Known rows, with every way that one mark hangs from another:
(Q_194 Q_836): [  6.1  -7.7   0.8 -18.7  33.3  31.3   7.5   8.9  -9.0  -7.2 -15.7   7.4
 -17.0 -12.9 -50.2 -20.0  35.0  -5.7  -4.4]
(Q_615 (Q_228 (Q_348 (Q_610 (Q_836 (Q_194 Q_366)))))): [-15.5  30.1 -26.1 -17.5   5.1 -12.9 -23.6  -3.8  36.5  24.7 -20.5  21.6
  -0.3   4.9  -0.1 -15.7  16.2 -11.1 -22.6]
(Q_366 (Q_194 (Q_836 Q_554))): [ 24.6 -29.0   8.4 -19.3   6.0  30.3  19.9  -1.8  -3.1   4.0   7.3 -14.5
   4.7   8.0 -53.6   2.5  11.0  32.4  -6.5]
(Q_194 Q_366 (Q_836 (Q_228 (Q_348 Q_610)) Q_554)): [ 23.4  -3.5  30.9  10.2   6.9  -3.3   3.9 -31.1 -33.4   5.9 -15.2 -30.7
  44.4  22.8 -49.8  -7.9   7.6  14.4   2.6]
(Q_610 Q_836): [-19.2  19.6  -4.7 -17.0  11.9  22.2 -26.1  42.8 -10.3  -7.8 -10.1   5.1
 -34.3 -24.9 -15.7   3.2  18.5  -9.8 -14.0]
(Q_348 (Q_610 (Q_836 Q_554))): [ -4.0  13.0  31.7 -31.4  -4.9  20.2 -32.8  36.3 -60.4  -9.9   0.9 -10.2
 -31.9   8.5 -16.2   6.3   0.6  14.9  -4.7]
(Q_610 Q_810 (Q_836 Q_194 Q_228 Q_554)): [ -5.6  -7.8 -11.0  33.9 -23.7 -21.0   7.7  -0.1  -9.2  -4.3  48.9  -6.5
  -4.6  -0.8  40.8  22.6 -42.3   5.0  -1.1]
(Q_610 Q_810 (Q_836 (Q_194 Q_366) Q_228 Q_554)): [  2.4  -1.9 -14.6  50.1 -27.1 -18.9  -3.1  -2.2   0.6 -25.6  35.6   9.8
  11.3  -2.8  32.7  46.0 -48.8  24.1  -2.2]
(Q_615 (Q_228 Q_348)): [-18.8  14.5 -25.9 -22.2  33.7  -1.6  16.1   7.9  21.5  26.8 -22.2  16.7
  18.2 -13.7 -10.4 -20.0  34.0 -27.5 -10.5]
(Q_554 (Q_836 (Q_194 (Q_366 (Q_610 Q_810))) Q_228)): [ -5.8 -12.0  -5.2  33.4 -12.8  -5.4  21.6 -39.3  48.3 -16.8 -13.7  18.4
  26.7 -21.0  49.2   8.5  -7.7  -5.1  25.9]
(Q_554 (Q_836 (Q_194 (Q_366 Q_610)) Q_228)): [-33.1  -8.9   7.3  32.8 -17.3   9.6  10.4 -46.4  37.6  -6.9 -24.8  14.5
  30.7 -22.7  25.5  -2.8  11.5   5.5   5.8]
(Q_615 (Q_228 (Q_348 Q_610))): [ -3.9  10.5  -9.9 -47.9  31.0   2.3  -2.8   7.7   5.1  36.6 -32.6   4.5
   5.6   6.4 -17.9 -40.5  41.6 -28.2  10.6]
(Q_348 (Q_610 Q_810 (Q_836 Q_228))): [ 16.1   6.5   1.0  -7.5   0.2  -5.6 -38.3  24.8 -25.9   8.4   8.8 -17.7
 -19.3 -12.6  18.2  -8.0  -2.6 -19.8  40.5]
(Q_610 Q_810 (Q_836 Q_194 Q_228)): [ -5.9  -8.0 -26.8  23.5  -7.2 -14.9  -6.4   3.1  24.9   6.3  30.8   0.0
 -20.3 -15.1  35.1   0.2 -17.4 -14.4   9.9]
(Q_348 (Q_610 Q_810 (Q_836 Q_194))): [ 20.4  -5.5  -9.5 -31.7   3.1  -0.3 -23.0  25.6  18.0  -1.9   7.2  14.4
 -63.1   9.2  13.8 -18.4  -1.8 -15.4  11.6]
(Q_554 (Q_836 Q_194)): [-26.6  -3.0 -10.4  -6.8  12.1  12.9  18.8 -20.7  47.5 -13.0 -21.2  13.6
 -21.2  -4.3   5.4 -21.9  18.0  -4.3 -11.3]
(Q_554 (Q_836 (Q_194 (Q_366 Q_610)))): [-23.8  -4.8   5.2   0.9  -3.7  23.1  13.4 -21.0  44.3 -21.7 -39.7  35.6
   0.3 -16.1   9.3  -2.7  19.0   7.9 -11.2]
(Q_194 (Q_836 Q_554)): [  8.0  -9.4  17.3  -9.0  16.4  28.7  22.4   2.2 -40.6 -21.2   3.9  -3.3
   0.1   0.6 -45.1   2.1   9.9  15.8 -13.1]
(Q_348 (Q_610 Q_810 (Q_836 Q_228 Q_554))): [ 11.7   5.7  19.1   0.1 -18.7 -10.9 -22.0  18.7 -60.4  -3.8  29.3 -27.6
  -5.8   2.8  25.4  14.7 -25.6   0.5  31.3]

Rows:
[ 36.5 -28.8  26.0 -16.1  -3.1  -0.6  14.8 -34.1  -2.6  49.7   3.4 -59.9
  37.7  32.1 -44.6 -28.5  14.5  14.7  15.2]
(Q_366 (Q_194 (Q_836 (Q_228 (Q_348 Q_610)) Q_554)))
[-19.2 -38.7   8.1  21.5 -16.4   1.9  10.2 -26.5  -8.1   1.8  23.8  -3.1
  10.3  17.2  -3.6  -4.5  -9.1  15.4  -2.3]
(Q_836 Q_194 Q_228 Q_554)
[ 26.5  22.6  15.7 -30.8   8.3 -13.7   1.1  38.6 -24.0   5.1   3.0 -15.6
 -25.1  17.8   5.8   4.6 -11.8 -13.9   1.3]
(Q_228 (Q_348 (Q_610 Q_810 (Q_836 Q_554))))
[ 27.8  -2.8 -16.4 -16.6   1.6   2.1 -30.3  23.5  23.5 -22.5  -7.1  30.6
 -47.4   4.1   2.5   0.9  -5.7   3.1  10.9]
(Q_348 (Q_610 Q_810 (Q_836 (Q_194 Q_366))))
[  9.0 -29.9  16.7   7.8 -12.0 -14.7  -0.1 -35.7   7.0  13.7 -10.3 -10.1
  25.4  40.6 -23.7 -15.7  -2.3  15.7  -3.0]
(Q_836 (Q_194 Q_366) (Q_228 (Q_348 Q_610)) Q_554)
[  7.4   3.2  13.3  34.7   8.3  -4.1  22.2 -28.9 -15.3  -2.0  -8.1 -22.3
  58.0   4.4 -44.0  13.9   3.2  17.3 -12.6]
(Q_194 Q_366 (Q_836 (Q_228 Q_348) Q_554))
[  1.7  10.2  14.2  34.4 -27.7   2.3  -7.3  17.0 -41.7 -19.3  16.7   3.6
  25.8 -28.0  35.4  54.7 -33.2  12.9  12.6]
(Q_194 (Q_366 (Q_610 Q_810 (Q_836 Q_228 Q_554))))
[-25.8  -3.4   7.0 -15.8  -5.7  27.7  -7.0  16.9  17.2  14.0  -2.4  20.9
 -37.9 -18.8   7.6 -11.3  16.5 -14.0 -25.3]
(Q_366 (Q_610 (Q_836 Q_194)))
[-32.4   1.6  21.5  25.1 -27.8 -13.0  18.8 -18.7   2.0  42.7  20.0 -21.5
  21.9   2.5  26.3   4.8  -9.1 -11.1 -31.5]
(Q_366 (Q_610 (Q_836 Q_194 (Q_228 Q_348) Q_554)))
[  5.3  38.6  -9.2 -25.5   4.6 -27.0   5.3  24.7 -27.2  19.9  13.7  -3.5
   5.8   8.1  32.1  11.3 -12.6 -19.5   3.9]
(Q_615 (Q_228 (Q_348 (Q_610 Q_810 (Q_836 Q_554)))))
[  5.5  16.2  -2.3  -3.7   2.0   2.3   2.1  45.0 -32.9 -26.4  23.1   5.1
 -26.1 -13.2  17.7  34.2 -24.7   3.6  -2.7]
(Q_610 Q_810 (Q_836 Q_554))
[-18.5  41.0  -8.5 -37.9  18.2  -6.7 -22.2  21.9  -4.4  39.1 -17.9  -7.1
  -2.8  -5.1   0.6 -23.9  30.2 -33.5  -8.8]
(Q_615 (Q_228 (Q_348 (Q_610 Q_836))))
[ 40.8 -12.4  22.9  -1.3  10.0 -18.6  28.4 -20.1 -31.2  17.6  13.0 -40.4
  23.9  28.8 -14.8 -16.1  -5.6 -11.4  27.4]
(Q_194 (Q_836 (Q_228 (Q_348 (Q_610 Q_810))) Q_554))
[ 10.6   1.5 -19.9  17.5 -13.4  -6.1   2.9  22.5   5.2 -42.7  19.8  29.6
 -22.1   0.0  16.1  43.3 -39.0  26.1 -18.3]
(Q_610 Q_810 (Q_836 (Q_194 Q_366) Q_554))
[-25.8   3.7 -17.5  38.5   4.1 -21.8  19.0 -50.2  74.2   4.4 -31.6  -6.3
  36.4  -0.5   8.0 -12.5  10.3  -5.2  -7.8]
(Q_554 (Q_836 (Q_194 Q_366) (Q_228 Q_348)))
[ 13.7  -4.4  12.8   4.0  11.8  29.9  10.1   2.8 -35.3 -42.2 -11.3  14.6
  13.5  -2.0 -55.3  23.4   4.6  35.3 -17.1]
(Q_194 Q_366 (Q_836 Q_554))
[-14.5   4.9  -2.2  14.4 -16.4  10.0 -13.2  11.7  -1.9 -34.6   8.7  22.0
 -13.3   1.3 -10.1  32.8 -19.0  32.9 -38.3]
(Q_610 (Q_836 (Q_194 Q_366) Q_554))
[-28.3  -5.5 -15.0  37.1  -5.5  -2.3   2.2 -42.9  45.5 -23.5 -20.4   7.8
  22.8 -13.9  10.0  -2.1   1.4  12.1   1.8]
(Q_554 (Q_836 (Q_194 Q_366) Q_228))
[ 22.9   6.2 -23.1 -43.8  33.6 -13.6  10.3  15.2  13.4  26.2 -16.0  13.8
  -0.6   6.1   6.7 -31.2  23.7 -39.8  29.9]
(Q_615 (Q_228 (Q_348 (Q_610 Q_810))))
[ 12.4 -13.8 -10.5  -1.2 -11.7 -11.4 -24.9   4.6   7.7  15.0  22.8  -9.7
 -30.9   4.6  30.2 -18.6  -8.7 -16.3  26.0]
(Q_348 (Q_610 Q_810 (Q_836 Q_194 Q_228)))
